Known rows, with every way that one mark hangs from another:
{A {B {G P}} {C M}}: [-3.69 -0.12 -0.03  0.55  1.01 -2.39  0.14  2.32 -1.64  0.50  0.57  0.49
  0.44  0.41 -1.31  1.00  1.12  2.93 -4.06  2.89 -1.22  1.62 -0.43]
{C A {M H} V}: [-2.87 -0.16 -0.62  2.25  2.27 -0.41 -2.62 -0.06 -0.39  1.67  1.46  2.95
  2.09  1.33 -1.36  0.89  2.17 -0.19  0.89  3.88  0.09  1.00 -1.32]
{G P {V {C {M H}}}}: [-2.95 -1.54 -0.78  1.42  3.20  0.49 -3.09 -0.12 -2.77  2.34  1.36  2.46
  2.03  0.05 -2.71  2.46 -0.28  3.63 -1.73  2.79 -1.22 -1.14 -1.28]
{C {V G}}: [-2.04  0.94 -1.67  2.02  2.67 -0.08 -3.18  0.22 -0.85 -1.06  0.96  1.38
  2.07  1.27 -1.85  1.78  0.74  3.06 -0.23  2.99 -0.10  2.97  0.20]
{V {C A M} {G P}}: [-3.32 -1.55 -1.12  1.77  2.46 -0.13 -3.46 -0.46 -1.67  0.62  2.40  2.81
  1.32 -0.01 -3.43  2.29  0.89  2.54 -0.70  2.52 -0.90  0.71 -0.83]
{V {C {M H}} {G P}}: [-3.07 -1.61 -0.77  1.82  3.25  0.39 -4.45 -0.23 -1.96  0.76  2.34  1.57
  1.99 -0.03 -4.36  3.53  0.98  3.26 -1.26  2.85 -0.63 -0.19 -0.32]
{A B {C {M H}}}: [-3.81  0.12  0.01  0.61  1.46 -1.14 -1.67  1.33 -1.11  2.04  1.01  0.10
  1.75  1.55 -1.92  0.90  1.47  1.43 -2.77  3.31 -0.18  0.21 -1.06]
{V {C M} G}: [-2.83 -0.02 -1.38  1.95  3.51  0.61 -3.67 -0.10 -0.97  0.78  1.45  2.13
  1.40  1.44 -3.20  2.55  1.79  2.66 -1.38  3.01 -0.99  0.55 -0.08]
{M {C {A B} V} H}: [-2.95 -0.49 -0.06  1.73  1.53  0.37 -2.66  1.07 -1.20  1.63  0.85  0.52
  2.42  1.74 -1.19  0.77  2.54  1.63  0.31  3.79  1.04  2.70 -1.92]
{C {A {B G}}}: [-2.78 -1.23 -0.65  1.47  1.92 -2.24  1.11  1.42 -0.99  1.52  1.14  1.21
  0.50  0.74 -0.43  0.16  0.59  2.15 -2.75  2.52 -0.90  3.09 -1.82]
{M {C A V} H}: [-2.62  0.25 -0.01  1.65  1.77  0.19 -2.63  1.20 -0.85  1.68  1.09  1.29
  2.69  1.78 -1.61  0.83  1.75  1.55  1.65  2.68  0.83  2.50 -1.94]
{B {G P}}: [-2.22 -0.68 -0.54  0.85  2.33 -1.94  0.42  1.77 -1.36 -0.01  0.92  0.79
  0.78  0.37 -1.55  1.42 -0.18  3.49 -2.33  0.73 -1.29  2.62 -0.64]
{B {G {P S} {V C}}}: [-1.57 -0.31 -1.22  1.91  3.37 -0.81 -1.20  0.25 -3.64  0.73 -0.42  2.41
  0.98  0.03 -2.58  2.04 -1.36  6.08 -2.09  1.79 -2.25  0.38 -1.53]
{G {P S} {V {C M}}}: [-2.20 -0.59 -1.50  1.71  3.46  0.27 -3.17 -0.56 -2.84  1.08 -0.35  2.93
  1.43  0.93 -2.74  1.90  0.04  4.08 -1.29  2.66 -2.14 -1.40 -1.12]
{G V}: [-2.14 -0.11 -1.56  0.73  2.75 -0.88 -0.63  0.84 -1.43  1.60  0.58  1.47
  1.77  1.32 -0.47  0.45 -1.20  3.70 -1.91  1.45 -1.17  1.34 -1.30]
{C {A B} {V {G P}}}: [-2.69 -1.51 -1.37  1.84  1.53 -0.83 -3.11 -0.20 -1.92 -1.25  1.70  1.26
  1.78 -0.31 -1.72  1.53  0.47  3.21 -0.85  3.58 -0.05  3.32 -0.58]
{A C}: [-2.77  1.85 -0.24  0.23  1.29 -1.71 -0.12  1.56 -1.09  0.84  0.62  0.49
  1.50  1.97 -1.91  0.25  0.03  2.67 -1.59  0.63 -0.41  1.74 -1.03]
{S {P {G {V {C M}}}}}: [-2.45  0.11 -1.75  3.17  4.35  0.47 -1.46  0.51 -2.10  1.56 -0.44  3.46
  1.02  1.24 -0.67  0.57 -1.08  6.44  0.01  2.62 -1.07 -1.40 -1.03]
{C M {V {G {P S}}}}: [-2.08 -0.06 -1.84  2.41  2.71 -0.45 -4.74 -0.50 -1.48 -2.30  0.22  1.77
  1.97  0.80 -2.79  2.41  1.44  2.88  0.44  3.94 -0.98  0.87  0.62]
{B {G {P S}}}: [-1.57 -0.44 -0.81  1.38  2.62 -2.13 -0.20  1.19 -1.85 -0.71 -0.14  0.88
  0.83  0.73 -2.18  1.51 -0.14  3.89 -1.49  0.97 -1.73  1.64 -0.90]
{M {C {A B}} H}: [-3.11 -1.65  0.08  0.76  1.60 -0.39 -1.53  1.77 -0.95  2.49  1.46 -0.32
  2.09  1.67 -1.47  0.60  1.67  1.79 -0.84  2.50  0.53  1.98 -2.49]
{S {P G}}: [-1.83  0.08 -1.32  2.29  3.28 -1.04  0.50  1.30 -0.84 -0.19 -0.28  1.10
  1.05  1.72 -0.62  0.00 -1.14  5.48  0.79  0.58 -0.24  0.85 -0.65]
{B {G {V {C A M}}}}: [-3.13 -0.39 -1.20  2.26  3.11 -0.68 -0.83  0.61 -1.99  3.38  1.20  4.21
  0.66  0.34 -1.04  0.70  0.12  2.98 -2.12  3.37 -1.83  0.74 -2.04]
{A B {C M V}}: [-3.46  1.91 -0.51  1.36  1.31 -0.55 -2.07  0.81 -0.95  0.34 -0.18  1.37
  1.43  2.28 -0.97  0.63  2.63  1.21 -1.98  4.28 -0.16  1.65 -0.15]
{P G S}: [-0.87 -0.17 -1.31  2.11  3.32 -0.94 -0.45  0.66 -1.46 -0.40 -0.90  1.34
  1.27  1.56 -2.07  0.21 -0.81  4.42  0.18  1.03 -0.64  0.31 -0.82]
{P {G {V C}} S}: [-0.90 -0.09 -1.79  2.71  4.11  0.30 -1.52 -0.13 -3.20  0.95 -1.08  2.86
  1.46  0.93 -2.44  0.67 -2.08  6.70 -0.47  1.82 -1.24 -0.91 -1.52]
{P G}: [-1.50 -0.43 -1.04  1.63  3.02 -0.80  0.10  1.30 -0.94  0.42  0.23  1.31
  1.23  1.24 -1.44  0.20 -0.73  4.10 -0.48  0.86 -0.26  1.25 -0.56]

Rows:
[-1.74 -0.88 -1.60  1.25  2.59 -1.34 -2.89  0.10 -1.92 -1.61  0.67  0.22
  1.85  0.49 -3.27  2.07 -0.72  4.35 -0.59  1.35 -1.16  1.21 -0.27]
{V {G {P S}}}
[-2.85  2.09 -0.26  1.57  1.29 -1.67 -0.22  1.80 -1.73  0.19 -0.22  0.76
  0.90  1.32 -0.73  0.62  0.96  3.28 -2.79  3.60 -0.31  3.49 -0.57]
{A {B G} {C V}}
[-2.32  1.31 -1.17  1.67  2.34  0.57 -3.95  1.44 -0.69 -0.79  0.67  0.39
  2.39  1.94 -1.97  1.80  1.47  3.48  0.54  3.07  0.36  3.48 -0.02]
{M {C {V G}}}
[-0.88 -0.36 -2.03  2.09  3.43 -0.90 -0.56  0.61 -2.38  0.47 -0.87  1.88
  1.63  0.80 -1.13 -0.09 -2.56  5.99 -0.31  1.64 -1.12 -0.23 -1.26]
{P {G V} S}
[-1.59 -0.77 -1.60  0.84  2.62 -1.28 -1.35  0.17 -2.61 -0.02 -0.22  1.17
  1.84  0.59 -1.69  1.01 -1.82  4.67 -1.29  1.16 -1.71  0.27 -1.27]
{G {P S} V}
[-2.95 -0.88 -1.42  2.13  1.90 -0.76 -3.64 -0.15 -0.95 -0.96  1.92  2.62
  1.84 -0.07 -1.87  1.60  1.13  1.74  0.53  3.73 -0.39  2.09 -0.11]
{C A M {V {G P}}}
[-2.97 -0.34 -1.04  1.91  1.55  0.26 -3.57  1.04 -1.10 -0.13  1.12  0.55
  2.09  1.30 -1.25  0.99  1.89  2.79  0.01  4.18  0.60  3.87 -0.94]
{M {C {A B} {V G}}}
[-2.22 -0.56 -0.91  1.41  3.12 -0.74 -0.47  0.88 -3.19  1.50  0.66  2.36
  0.90 -0.32 -1.90  1.93 -1.41  5.73 -2.80  1.54 -1.83  1.47 -1.28]
{B {G P {V C}}}
[-2.42 -0.72 -1.44  2.14  3.44  0.24 -4.43 -0.74 -2.06 -0.82  0.65  2.03
  1.47  0.78 -4.43  3.11  1.10  3.67 -0.64  2.73 -1.51 -0.49 -0.11]
{V {C M} {G {P S}}}
[-2.79  0.11 -0.31  1.95  1.51 -0.56 -1.01  2.08 -1.07  0.89  0.22  1.16
  1.10  1.59 -0.25  0.33  2.55  2.42 -0.97  3.81  0.00  4.30 -1.52]
{M {C {A {B G}} V}}
[-2.83 -1.53 -1.40  1.36  1.96 -2.19  0.71  1.37 -2.06  2.37  1.05  1.77
  0.79 -0.11  0.50 -0.17 -1.05  3.77 -3.19  3.00 -1.44  2.72 -2.31]
{C {A {B {G V}}}}
[-3.22 -0.92 -1.70  2.44  2.06 -0.27 -3.51 -0.18 -0.67 -0.16  1.43  2.26
  1.61  0.82 -0.96  1.05  2.22  1.14 -0.78  5.32 -0.17  2.33 -0.36]
{C {A B} M {V G}}
[-3.35 -1.77 -0.95  1.20  1.97 -1.00 -0.98  0.49 -0.27  1.86  1.19  1.70
  0.91  1.71 -0.58  0.11  2.07  0.24 -1.91  3.35 -0.75  1.22 -1.32]
{C {A B} M}
[-1.52 -0.41 -1.41  2.19  3.87  0.50 -0.87  0.42 -2.71  1.71  0.04  2.99
  1.33  0.58 -1.79  0.73 -2.16  6.26 -1.20  1.59 -0.80  0.10 -1.25]
{P {G {V C}}}
[-3.61  1.32 -0.16  1.48  1.50 -0.42 -2.67  0.77 -1.27  1.09  0.43  0.93
  2.06  1.65 -1.60  1.16  2.31  1.25 -1.65  4.68  0.32  0.93 -0.53]
{A B {C {M H} V}}
[-2.81  0.16 -0.56  1.50  1.47  0.19 -1.91  1.16 -0.82  0.80  0.26  0.92
  1.80  2.36 -0.57  0.28  2.73  1.69 -0.06  3.46  0.47  3.36 -1.48]
{M {C {A B} V}}
[-2.24 -0.71 -1.10  0.94  2.99  0.07 -1.59 -0.02 -3.01  1.30  0.73  2.24
  1.58  0.45 -2.25  1.81 -1.32  5.03 -2.05  1.13 -1.39  0.57 -1.26]
{G P {V C}}
[-1.90 -0.87 -1.36  2.40  3.20 -0.04 -0.39  0.12 -2.74  2.53  0.71  3.77
  1.29  0.09 -1.59 -0.06 -2.51  5.53 -0.40  1.62 -0.62  0.37 -2.24]
{P {G {V {C A}}}}
[-3.19  2.15 -0.09  1.48  1.54 -0.55 -2.65  0.88 -0.93  1.28  0.72  1.67
  2.24  1.66 -1.88  1.09  1.70  1.13 -0.21  3.61  0.18  0.69 -0.53]
{A {C {M H} V}}
[-2.49 -0.23 -1.05  1.99  2.90 -0.97  0.06  0.64 -2.55  3.01  1.20  3.50
  0.80  0.14 -1.24  0.70 -1.21  4.35 -1.96  2.04 -1.59  1.79 -2.44]
{B {G {V {C A}}}}
[-3.08  2.83 -0.51  1.30  1.53 -0.71 -1.83  1.00 -0.58  0.36  0.15  2.14
  1.61  2.28 -1.37  0.60  1.93  1.23 -0.62  3.22 -0.31  1.31 -0.18]
{A {C M V}}
[-2.13 -0.16 -1.40  1.73  2.25 -0.40 -3.36  0.18 -1.52 -1.93  1.23  1.13
  2.07  0.27 -2.30  2.39  0.09  3.83 -0.34  2.43 -0.22  2.87  0.39]
{C {V {G P}}}
[-1.86  0.16 -1.64  2.89  4.26  0.20 -0.64  0.38 -2.63  1.23 -0.49  2.61
  1.13  1.00 -0.95  0.47 -2.53  7.77  0.11  1.40 -0.85 -0.39 -1.29]
{S {P {G {V C}}}}
[-2.73 -0.99 -1.10  2.05  2.60 -0.01 -4.81  0.00 -1.29 -0.78  1.88  1.36
  2.55 -0.08 -2.66  2.92  1.17  2.42 -0.01  4.10 -0.06  1.16  0.37]
{C {M H} {V {G P}}}
[-2.72  2.61 -0.95  1.46  1.52 -0.95 -2.87  0.85 -1.40 -0.80  0.92  1.10
  2.16  1.05 -2.35  1.24  0.00  3.76 -0.58  2.64  0.15  2.92  0.07]
{A {C {V G}}}
[-3.20 -1.25 -0.49  1.35  2.31 -0.94 -1.42  0.51 -0.29  2.59  1.98  1.98
  1.81  1.25 -1.67  0.71  1.30 -0.03 -0.07  2.59 -0.37  0.32 -1.81]
{C A {M H}}
[-2.52 -0.05 -0.86  2.28  1.84 -1.40 -0.03  0.84 -1.18  0.60  0.57  2.11
  0.78  0.96 -0.12  0.36  1.51  1.94 -1.63  3.76 -0.44  3.82 -1.31]
{C {A {B G}} V}
[-3.60  1.40 -1.19  1.72  1.38 -0.61 -3.65  0.75 -1.20 -0.53  0.62  1.02
  1.73  1.22 -1.73  1.30  1.81  2.51 -1.97  5.00 -0.04  1.99  0.37]
{A B {C M {V G}}}
[-3.40 -2.10 -0.58  1.35  2.15 -0.92 -1.67  0.34 -0.59  2.59  1.79  1.38
  1.51  1.13 -1.12  0.62  2.07  0.06 -1.59  3.68 -0.27  0.54 -1.84]
{C {A B} {M H}}
[-3.05 -0.77 -1.34  2.06  3.46 -0.07 -1.16  0.85 -2.31  2.52  0.27  2.69
  0.46  0.86 -0.84  1.48  0.95  3.77 -4.14  4.50 -1.93  0.74 -1.12]
{A {B {G {V {C M}}}}}
[-2.19 -1.03 -1.19  0.82  2.41 -1.98  0.25  1.68 -2.40  0.92  0.93  1.41
  1.09 -0.49 -0.58  1.08 -2.07  5.00 -2.84  1.44 -1.76  2.12 -1.15]
{B {G P V}}
[-3.05 -0.39 -0.94  2.52  2.09 -1.25 -0.85  0.84 -0.68  1.04  0.59  2.78
  0.58  1.07  0.05  0.38  2.72  0.70 -1.61  5.06 -0.76  2.83 -0.96]
{C {A {B G}} M V}
[-1.51 -0.29 -1.81  3.00  4.30  0.55 -2.31 -0.21 -2.69  1.33 -1.03  3.68
  1.26  1.06 -2.24  0.81 -0.81  5.38 -0.39  3.08 -1.56 -2.00 -1.18]
{P {G {V {C M}}} S}
[-1.77 -0.56 -1.33  1.97  3.27 -0.06 -3.72 -0.66 -2.69 -1.11  0.50  1.20
  1.66  0.63 -4.60  2.96 -0.24  4.99 -0.91  1.45 -1.15  0.55 -0.49]
{V C {G {P S}}}
[-3.02 -1.06 -0.35  0.56  1.40 -0.41 -0.86  1.77 -0.67  1.73  0.72  0.08
  1.44  2.31 -0.98  0.02  1.92  1.98 -1.28  2.13  0.03  2.63 -2.03]
{M {C {A B}}}
[-2.80 -0.12 -0.62  2.05  1.88  0.29 -4.29  1.01 -0.99  0.74  1.94  0.94
  3.00  0.87 -2.34  1.57  1.03  2.68  1.81  3.46  1.02  3.06 -1.41]
{M {C A {V G}} H}
[-2.73  0.06 -1.38  2.46  3.02  0.30 -4.56 -0.04 -0.61  0.13  1.68  1.72
  2.48  0.84 -2.28  2.40  1.67  1.73  0.20  4.61  0.05  1.25  0.18]
{C {M H} {V G}}
[-1.46  0.23 -1.75  2.24  2.56 -0.65 -4.00 -0.56 -2.01 -2.64  0.09  1.20
  2.17  0.63 -3.05  2.30  0.08  4.18  0.34  2.61 -0.68  1.92  0.19]
{C {V {G {P S}}}}
[-2.88 -0.31 -0.40  1.79  3.54  0.77 -2.70  0.08 -1.07  2.54  1.17  2.13
  1.65  1.87 -3.14  2.27  2.16  1.36 -1.14  2.72 -0.65 -0.62 -1.01]
{V {C {M H}}}
[-2.84 -0.79  0.08  0.75  1.78 -0.60 -1.53  1.75 -0.68  2.59  1.53  0.41
  2.34  1.63 -1.92  0.58  1.08  1.62  0.57  1.33  0.44  1.78 -2.38]
{M {C A} H}
